Every row comes from one small tree of marks. The marks that hang from a mark follow it in brackets, in alphabetical order. Every link used is in the known rows. Which tree was each row made from?
Known rows:
F[S[R[E L]] V]: [ 1.12 -2.37  0.62  0.52 -1.35 -3.05 -0.30  3.02 -1.11  0.18 -2.86 -3.04
 -0.98  2.57 -4.34  2.97  1.31  1.27  1.54 -2.22 -0.84]
V[F[S[R[E]]]]: [-0.73 -3.65  2.21  0.58 -1.51 -0.69 -0.63  3.44 -0.91  0.38 -0.66 -4.79
 -4.59  2.47 -2.77  1.80  0.10  3.86 -0.24 -2.49  0.24]
P[L S[R]]: [ 0.15 -0.64 -0.65 -0.58 -2.27 -1.15  0.77  0.13 -2.65  0.33 -0.22  0.28
 -5.49  1.86 -3.43  1.87 -0.20  1.20  1.74 -1.07 -0.82]
L[F[S[R] V]]: [-1.00 -1.39  2.70 -1.01 -0.82 -1.75 -0.95  1.46 -0.96 -0.14 -2.41 -4.94
 -5.27  1.06 -1.61  3.04  1.09  1.93  0.38 -1.73 -0.75]
R[E]: [ 0.49 -3.28 -1.07  0.21 -0.51 -0.65 -2.00  1.62 -1.05  1.04 -0.62 -2.54
 -5.02  2.04 -2.25  3.63 -0.37  3.00 -0.13  0.51 -1.14]
F[V]: [-0.09 -0.97 -1.09 -0.31 -1.83 -1.45 -0.71 -1.10 -1.01  1.51 -2.53 -4.57
 -7.44  1.55 -1.48  4.23  0.99  1.42  0.54  0.60 -1.05]
S[R[E L]]: [ 1.39 -3.10  0.28  0.61 -0.19 -1.91 -1.41  2.81 -1.47  0.71 -0.43 -1.09
 -1.34  2.24 -3.00  4.16  0.02  2.52  0.30 -0.86 -1.55]
E[R[L[F[S V]]]]: [ 3.36 -3.08 -0.68  0.42 -1.86 -1.61 -2.42  1.02 -0.05  2.29 -2.22 -3.68
 -3.75  1.42 -1.42  1.99  0.71  1.92  1.39 -0.15  1.76]
L[F[S[R]]]: [-0.32 -2.41  2.89 -0.71  0.04 -1.35 -1.62  2.37 -1.42  0.03 -0.57 -3.99
 -4.99  0.76 -1.55  2.42 -0.21  3.45  0.06 -1.06 -0.69]
E[R[S]]: [ 1.98 -2.74 -1.67 -1.11 -2.28 -0.62 -1.43  1.02 -1.90  0.80  0.06 -1.09
 -5.01  1.19 -2.40  3.49  0.30  1.84  0.61  1.37  1.01]
L[R[E S]]: [-1.22 -3.99 -0.71 -0.46 -0.01  0.61 -3.26  3.59 -1.52  1.62  0.46 -1.21
 -3.78  3.36 -1.89  4.14  0.84  2.63 -0.85  0.29 -0.70]
S[R[E L[F[V]]]]: [ 0.48 -2.72  1.12  0.50  0.47 -1.25 -2.38  2.80 -0.75  0.95 -1.80 -2.12
 -1.03  2.19 -1.53  5.04  1.22  1.55 -0.11 -1.75 -1.51]
E[R[L[F] S]]: [ 3.76 -4.04 -1.30 -0.24 -0.16 -0.19 -3.29  2.66 -0.85  2.27  0.28  0.55
 -2.13  1.54 -1.45  3.43 -0.14  2.55  0.71  1.28  1.17]
F[S]: [ 0.90 -2.32 -0.13 -0.20 -1.36 -1.87 -0.90  1.03 -1.18  0.71 -1.29 -4.10
 -6.82  1.29 -2.80  1.55 -0.61  3.46  1.09  0.66 -0.37]
S[R]: [-0.58 -1.24  1.18 -0.64 -1.31 -1.39 -0.38  0.22 -2.22  0.25 -0.44 -3.33
 -5.87  0.90 -1.73  4.36  0.01  2.64 -0.19 -0.43 -1.45]
V[F]: [-0.23 -2.76 -0.30  0.64 -1.58  0.15 -1.73  0.14 -0.56  2.63 -0.47 -4.86
 -8.64  2.08 -0.24  2.62 -0.26  4.20 -0.60  0.22  0.22]
F[S[R]]: [-0.10 -1.65  1.84 -0.78 -1.52 -2.35  0.06  1.56 -2.03 -0.44 -1.03 -4.07
 -5.53  1.03 -2.94  2.36  0.15  3.06  0.70 -0.82 -0.85]
P[L[F[V] R[E]]]: [-1.25 -3.75 -0.96  0.25  0.23  1.27 -2.81  1.64 -0.06  2.96 -1.64 -2.24
 -5.88  3.23 -0.28  3.67  0.80  1.75 -1.92 -0.75  0.07]
E[R[L[F]]]: [ 3.78 -3.78 -1.28  0.47 -0.57 -0.35 -3.42  0.88 -0.67  2.73  0.30 -1.69
 -4.11  0.96 -0.20  3.42 -0.49  3.20  0.03  1.16  1.20]

Write each row's tree:
[ 1.77 -2.21  1.14  0.13 -1.11 -2.85 -0.23  2.47 -1.71  0.70 -1.08 -2.68
 -3.21  1.38 -3.30  2.00 -0.06  3.02  1.44 -0.90 -0.80]	F[S[R[L]]]
[ 2.09 -3.94 -0.26  1.03  0.35 -1.63 -2.89  3.38  0.69  1.84 -2.52 -2.78
 -1.97  2.66 -2.55  2.38  0.57  2.20  1.31 -0.84 -0.19]	R[E L[F[S V]]]
[-0.78 -2.27  2.35  0.17 -2.10 -1.01 -0.25  1.63 -1.19  0.67 -0.88 -5.64
 -6.89  1.82 -1.82  1.37  0.20  4.13  0.00 -1.82  0.68]	V[F[S[R]]]
[-1.19 -2.66  2.51 -0.49 -0.09 -1.51 -1.64  3.00 -0.87 -0.46 -2.34 -4.07
 -2.89  1.64 -2.52  3.40  1.13  1.69  0.23 -2.27 -0.99]	L[F[S[R[E]] V]]
[ 1.65 -3.97 -0.75  0.16  1.19 -0.46 -3.14  4.17  0.11  1.56 -1.75  0.04
 -0.49  3.26 -2.61  4.41  1.24  1.25  1.06 -0.03 -1.11]	R[E L[F[V]] S]
[ 2.51 -4.24 -1.73  0.45  0.36 -0.91 -2.19  4.24 -0.82  1.41 -0.39  1.01
 -0.77  3.06 -4.01  3.73 -0.20  2.25  1.29  0.75 -1.22]	R[E L S]
[ 2.39 -4.57 -0.53  1.15  1.51 -0.32 -3.97  3.25  0.12  2.32 -0.26 -0.87
 -2.24  2.23 -1.35  3.67 -0.72  3.32  0.00  0.16 -0.94]	R[E L[F]]
[ 1.28 -2.51  1.68  0.15  0.76 -1.12 -2.39  1.99 -1.09  1.38 -0.09 -1.77
 -3.15  1.13 -0.80  4.20 -0.30  3.31 -0.25 -0.52 -1.41]	S[R[L[F]]]
[ 3.90 -3.13 -2.43 -0.24 -1.68 -0.96 -1.65  1.96 -1.61  1.75 -0.01  0.26
 -2.50  1.93 -2.78  3.20  0.07  2.07  1.46  1.50  1.07]	E[R[L S]]
[ 2.77 -5.01  0.08  1.19  1.07 -1.16 -3.45  4.25  0.18  2.02 -0.85 -1.77
 -1.85  2.03 -2.71  1.85 -0.70  3.71  1.08 -0.22 -0.28]	R[E L[F[S]]]
[ 1.84 -3.39  0.92  0.60 -0.57 -2.61 -0.84  3.99 -1.24 -0.02 -0.91 -1.90
 -1.03  2.23 -4.21  2.36  0.05  2.81  1.14 -1.39 -0.87]	F[S[R[E L]]]
[-0.49 -1.70 -1.98 -0.04 -2.15  0.32 -1.66  0.00 -1.93  2.80  0.35 -0.68
 -7.60  3.00 -1.66  1.44  0.00  2.02  0.58  0.11 -0.07]	P[L[R] S]
[-1.42 -2.69 -1.43  0.16 -0.61  1.27 -3.25  1.34 -0.80  2.94 -0.95 -0.77
 -4.97  3.90 -1.20  2.56  1.19  0.77  0.11 -1.67  0.04]	P[L[F[V] R[E]] S]
[-0.69 -2.95  0.10 -0.35 -0.61  0.18 -1.87  1.35 -0.11  2.89 -2.41 -3.68
 -7.64  2.41 -0.85  1.48  0.73  2.04 -0.82 -0.79  0.85]	P[L[F[S V] R]]
[ 1.18 -1.12  0.90  0.08 -1.98 -3.31  0.31  1.37 -1.33  0.59 -2.88 -3.93
 -3.46  1.81 -3.36  2.68  1.42  1.67  1.81 -1.44 -0.78]	F[S[R[L]] V]
[-2.10 -3.67  0.10 -0.53  1.02  1.19 -4.33  3.64 -0.63  1.87 -0.88 -2.05
 -3.46  3.45 -0.60  4.79  1.90  1.50 -1.14 -0.55 -0.70]	L[F[V] R[E S]]
[-1.76 -3.67  1.01  0.14 -0.17  0.05 -4.00  2.74 -0.05  2.14 -1.63 -4.87
 -5.05  2.82 -0.72  2.88  1.48  2.36 -0.82 -1.29 -0.04]	L[F[S V] R[E]]
[ 2.64 -3.55  0.41  0.71  0.55 -1.49 -2.97  2.75  0.01  2.23 -1.01 -2.42
 -4.17  1.38 -1.81  1.53 -0.68  3.95  1.11  0.39 -0.32]	R[L[F[S]]]
[ 1.45 -4.01  1.42  1.60 -1.12 -1.42 -1.09  4.49 -0.38  1.34 -0.65 -3.44
 -2.17  3.04 -3.05  1.28  0.15  3.96  0.62 -2.43  0.33]	V[F[S[R[E L]]]]
